Each row was made from one small tree. The marks that hang from a mark follow it in brackets, in alphabetical order. Every link used is in the known rows. Write each row's tree.
Known rows:
leka[donab[gafeg veze[piloka[livop namab]]]]: [53 -22 -17 21 -240 -143 -1 21 55 105 -178 99 25 -84 75 61 -326 -12 431 -293 93]
piloka[gafeg livop]: [48 -6 97 -55 -272 -247 -152 -9 -17 -305 200 -142 30 -361 -148 -168 44 336 152 -290 -95]
livop[donab piloka[veze]]: [58 -156 178 82 -4 284 -332 71 -365 -71 62 -39 -3 -53 40 21 -177 89 287 -146 111]
livop[donab piloka]: [45 -28 215 58 -154 105 -452 -5 -153 -56 20 37 -11 -186 116 -30 -65 96 159 -87 140]
veze[piloka[gafeg livop[donab] namab]]: [175 273 162 20 -483 22 -192 76 -117 -259 36 -76 -149 -133 -154 18 -86 143 349 -213 127]
gafeg[donab[veze]]: [109 -138 -22 -76 -97 -90 -157 19 -17 -66 71 -17 30 128 -116 97 -489 66 119 -167 -103]
namab[piloka[gafeg[donab] livop veze]]: [426 -89 -21 42 -121 209 -94 50 -313 -260 220 -123 107 106 -419 -110 -130 293 171 -278 42]
veze[piloka[namab]]: [172 303 27 32 -307 228 87 68 -98 -13 -138 -6 -192 196 -59 151 -105 -52 198 50 192]
gafeg[donab[namab]]: [-134 108 58 -28 -171 -31 -121 -12 -22 15 56 -110 -29 255 -338 113 -302 166 53 15 31]
piloka[livop veze[donab[gafeg namab]]]: [-5 -67 11 30 50 83 104 64 -460 -124 179 -124 92 -16 -360 -42 -363 369 370 -353 116]
leka[donab]: [-304 20 -76 31 47 -15 -204 -32 94 273 -222 217 -39 -72 95 24 -105 -38 146 -234 -16]
livop[donab[veze] piloka]: [141 -141 195 -10 -105 -60 -361 -24 -177 -126 85 90 -15 -164 190 40 -249 67 218 -136 136]
livop[piloka[gafeg[donab] namab veze]]: [28 -50 56 21 -271 128 -115 66 -364 31 -76 -185 -17 256 -139 181 -220 280 237 -4 77]
vara[donab[gafeg veze[piloka[livop]]]]: [147 -90 75 -62 -304 2 262 40 41 -75 -81 131 35 -237 65 -65 -295 -112 311 -208 -124]
gafeg[donab[veze[piloka[namab]]]]: [186 6 -12 -59 -248 20 -118 51 -69 -67 5 -20 -63 227 -144 167 -540 43 219 -141 -3]
livop[donab piloka[gafeg]]: [82 -94 256 38 -241 -24 -493 -8 -44 -181 59 5 32 -251 126 -45 -46 176 202 -140 36]
livop[donab piloka[namab]]: [-71 107 192 71 -237 -17 -428 6 -273 96 -81 12 -48 -15 39 91 4 81 136 43 259]
leka[donab[namab[piloka[gafeg livop]] veze]]: [-147 64 -36 -40 -36 -290 -28 -125 -18 99 -19 225 -71 67 -103 99 -215 125 204 -231 161]
namab[piloka[gafeg livop veze[donab]]]: [389 -73 -61 45 15 173 -71 8 -338 -217 176 50 118 45 -317 -114 -134 317 166 -342 98]
piloka[gafeg namab veze[donab]]: [-122 -76 -84 26 57 -95 17 79 -343 80 -79 14 53 331 -183 246 -253 181 240 -156 2]
vara[donab[namab]]: [-408 148 58 -64 -89 -38 202 -57 -4 181 -122 205 -112 11 -100 45 -34 -84 5 42 -49]
piloka[namab[donab]]: [-384 270 -140 29 -166 -229 -146 -5 -164 405 -206 80 -46 208 -31 250 97 -13 74 65 111]
namab[piloka[gafeg[donab]]]: [418 -24 -12 36 -169 78 -152 -23 21 -157 69 13 123 166 -236 -55 -30 139 -22 -69 34]

Which tree is each row?
[445 -39 118 -13 -241 -370 424 -68 -97 -243 249 -160 187 185 -303 32 -174 185 183 98 326] => donab[gafeg namab[piloka[livop]] veze]
[82 1 -72 -8 -315 -145 -70 15 23 26 10 66 96 -146 133 76 -269 51 453 -291 -37] => namab[donab[gafeg veze[piloka[livop]]]]
[59 32 -237 92 74 270 -121 6 -303 213 -9 181 77 260 -112 97 -19 25 187 -189 72] => namab[donab piloka[veze]]
[-239 120 -31 37 -6 -38 -62 -64 -93 154 -61 138 -59 105 -216 53 -88 149 208 -211 150] => leka[donab[namab[piloka[gafeg livop veze]]]]
[-170 62 49 72 -29 -25 -132 142 -646 10 118 -187 -47 56 -370 77 -52 129 308 -202 189] => piloka[livop[donab] namab veze]
[209 236 63 9 -394 102 47 62 10 -136 -96 -36 -148 139 -47 138 -89 25 237 -4 87] => veze[piloka[gafeg namab]]
[-170 124 62 -121 -152 -27 320 -51 -25 35 -68 265 -196 46 -18 129 -303 -128 173 -45 -17] => vara[donab[namab veze[piloka]]]
[49 135 30 2 -177 52 -119 -31 -65 -7 69 -70 3 347 -410 88 -250 171 3 37 123] => gafeg[donab[namab[piloka]]]
[8 -38 -8 28 -69 -251 125 -79 89 146 -95 140 100 152 -60 99 -227 16 245 -93 194] => leka[donab[gafeg namab[piloka] veze]]
[268 222 203 40 -388 200 -63 65 -70 -309 126 -104 -100 -186 -158 -79 -174 115 379 -203 174] => veze[piloka[livop[donab[gafeg namab]]]]
[-28 -112 86 -37 -180 -12 -67 92 -335 -316 303 -318 22 6 -492 -12 -325 443 370 -366 -117] => piloka[gafeg[donab[namab]] livop veze]
[75 -69 211 -13 -277 -307 -380 -20 -189 -95 31 34 -9 -55 122 149 -156 131 234 -59 149] => livop[donab[veze] piloka[gafeg namab]]
[-31 -13 2 -105 -123 77 188 0 6 21 -118 303 -133 -106 130 43 -303 -194 183 -176 -145] => vara[donab[veze[piloka]]]
[52 51 203 -23 -67 -155 -100 -15 -50 -207 185 87 -108 37 -37 131 -281 -58 251 -81 163] => livop[donab[namab veze[piloka]]]
[313 -246 252 45 -237 -113 -255 16 -84 -180 76 -49 166 -201 178 -15 -243 71 310 -95 138] => livop[donab[gafeg veze] piloka]
[187 -121 137 -44 -168 -455 457 -42 59 -156 155 -172 153 198 -114 143 -248 65 202 176 173] => donab[gafeg namab veze]
[-130 -67 94 -78 -174 -251 395 -39 64 61 -59 119 59 -6 -39 56 -210 -103 159 38 -53] => vara[donab[gafeg namab veze]]
[151 -148 29 51 -26 322 -22 36 -332 18 -61 -25 66 75 29 36 -322 248 262 -124 114] => livop[piloka[veze[donab[gafeg]]]]
[-24 174 -49 9 102 -17 -57 -121 -121 73 -10 279 18 223 -188 77 -263 225 -8 -97 234] => veze[donab[namab[piloka]]]
[-50 -15 92 104 -119 -61 -58 172 -578 -20 110 -284 80 30 -375 39 -50 135 372 -174 192] => piloka[livop[donab[gafeg]] namab veze]
